Each row was made from one small tree. The marks that hang from a mark follow it in brackets, in alphabetical order. Every link used is in the known rows. Write each row's tree.
In the rows, 128 means zero.
Known rows
virobe{bero{nurem vubin}}: [156 137 139 110 179 117 123 141 172 142 111  78 138 127  55 144 117]
bero{nurem tili vubin}: [122  98 129 115 121 147 129 127 123 162 107  90 109 125 127 134  96]
bero{bapa lupamo nurem{donu} tili virobe vubin}: [ 45 100  97 106  62 149 163  93  80 131 111 164 111 111 252 134 148]
donu{nurem}: [203 124 126 123 181 147  88  93 164 110 191  75 148 196  88  23 119]
bapa{bero{lupamo}}: [189 209 122 129 182 123  91 130 154  97 161 141 142 150  31 103 125]
bapa{bero}: [202 173 143 133 198 113  79 144 150 116 142  88 146 153   9  88 112]
bapa{bero{lupamo nurem virobe}}: [127 188  95  97 151 111 133 122 142  86 152 139 134 128  81 124 136]
lupamo{bero{nurem}}: [184 136 128 132 182 137 126 121 177 103 168  92 134 134  66 136 120]
lupamo{bero{tili vubin}}: [192 130 165 175 140 144 111 151 143 134 119 105 140 126  84 153  97]
lupamo{bero{bapa nurem{donu} vubin}}: [163  94 137 125 151 155 144 114 149 126 124  85 127 115 128 141 138]
vubin{bero{bapa lupamo nurem tili virobe}}: [ 78 122 121 116  84  92 160 152  98 131 139 181  95 117 178 149 149]
virobe{bero{bapa lupamo vubin}}: [132 162 149 142 149 118 113 133 147 121 110 137 152 137  92 138 131]
virobe{bero{tili}}: [181 156 155 161 175 112  80 154 163 146 130 124 157 141  37 112 112]
bapa{bero{lupamo tili}}: [180 207 123 144 148 127  89 146 137 120 142 171 142 135  46 112 119]
vubin{bero{bapa lupamo nurem{donu} tili virobe}}: [103 118 111 109  98 109 159 142 101 139 151 182  94 112 192 135 168]
virobe{bero{bapa}}: [153 137 158 150 182 103  88 135 155 123 123 105 161 152  52  97 128]

Write each row's tree
[134 171  99 101 112 135 141 134 116 132 115 149 124 100 127 146 140] | bapa{bero{lupamo nurem{donu} tili virobe vubin}}
[119  97 101 109 139 133 126 102 121 135 157 109 122 131 168  88 135] | bero{nurem{donu} tili virobe}
[ 69 134 123 140 124 109 117  87 104  68 162 152 143 167 179  80 139] | bero{bapa lupamo virobe}
[ 97 151 126 126  98 134 138 138 134 145  90 166 139 108 122 167 131] | virobe{bero{bapa lupamo nurem tili vubin}}
[ 14 104 107 116  41 133 164 106  76 118  95 165 116 116 235 151 127] | bero{bapa lupamo nurem tili virobe vubin}
[108  85 166 160 100 136 102 132  89 155  81 100 131 146 144 105  97] | bero{bapa tili vubin}
[126 145 113  97 149  88 156 143 135 109 179 145  96 136 133 142 146] | vubin{bero{lupamo nurem virobe}}
[192 116 131 136 142 164 135 133 152 147 130 104 125 105 113 158 123] | lupamo{bero{nurem{donu} tili vubin}}
[142 145 149 150 115 103 120 161 110 143 148 185 105 137 129 128 139] | vubin{bero{bapa lupamo tili}}
[126  85 133 124 130 138 157 114 133 110 120  84 133 112 165 147 142] | lupamo{bero{bapa nurem{donu} virobe vubin}}
[123 146 115 118 116 145 136 125 138 154 103 167 133 104 136 154 150] | virobe{bero{bapa lupamo nurem{donu} tili vubin}}
[112 112 147 129 116 124 125 151 135 164  69 116 139 110 100 153 120] | virobe{bero{bapa nurem tili vubin}}
[ 90 114  99 107  86 172 147  93 103 149 120 167 107 114 210 128 146] | bero{bapa lupamo nurem{donu} tili vubin}
[142 122 127 147 127 126 136 136 144 108 142 120 140 117 116 149 116] | lupamo{bero{nurem tili virobe}}
[ 59  52 121 109  81 139 150 108  78 153  85 100 116 112 225 115 134] | bero{bapa nurem{donu} tili virobe vubin}
[164 123 160 185 129 137 101 143 135 121 130 132 151 132  95 123 113] | lupamo{bero{bapa tili}}
[ 88 102 111 119 122 116 127 118 118 125 140 111 126 137 150 108 113] | bero{nurem tili virobe}
[143 154 141 143 123  87 126 163 114 128 165 172 109 136 134 135 134] | vubin{bero{lupamo tili virobe}}
[ 94  87 145 147  81 132 157 142 111 123  88 110 133 101 163 173 115] | lupamo{bero{bapa nurem tili virobe vubin}}
[ 92 125  89  99  97 151 156  96 108 132 139 154 111 115 214 140 138] | bero{lupamo nurem{donu} tili virobe vubin}
[ 86  74 133 101 132 137 139 105 116 133 102  64 112 139 145 114 117] | bero{bapa nurem vubin}
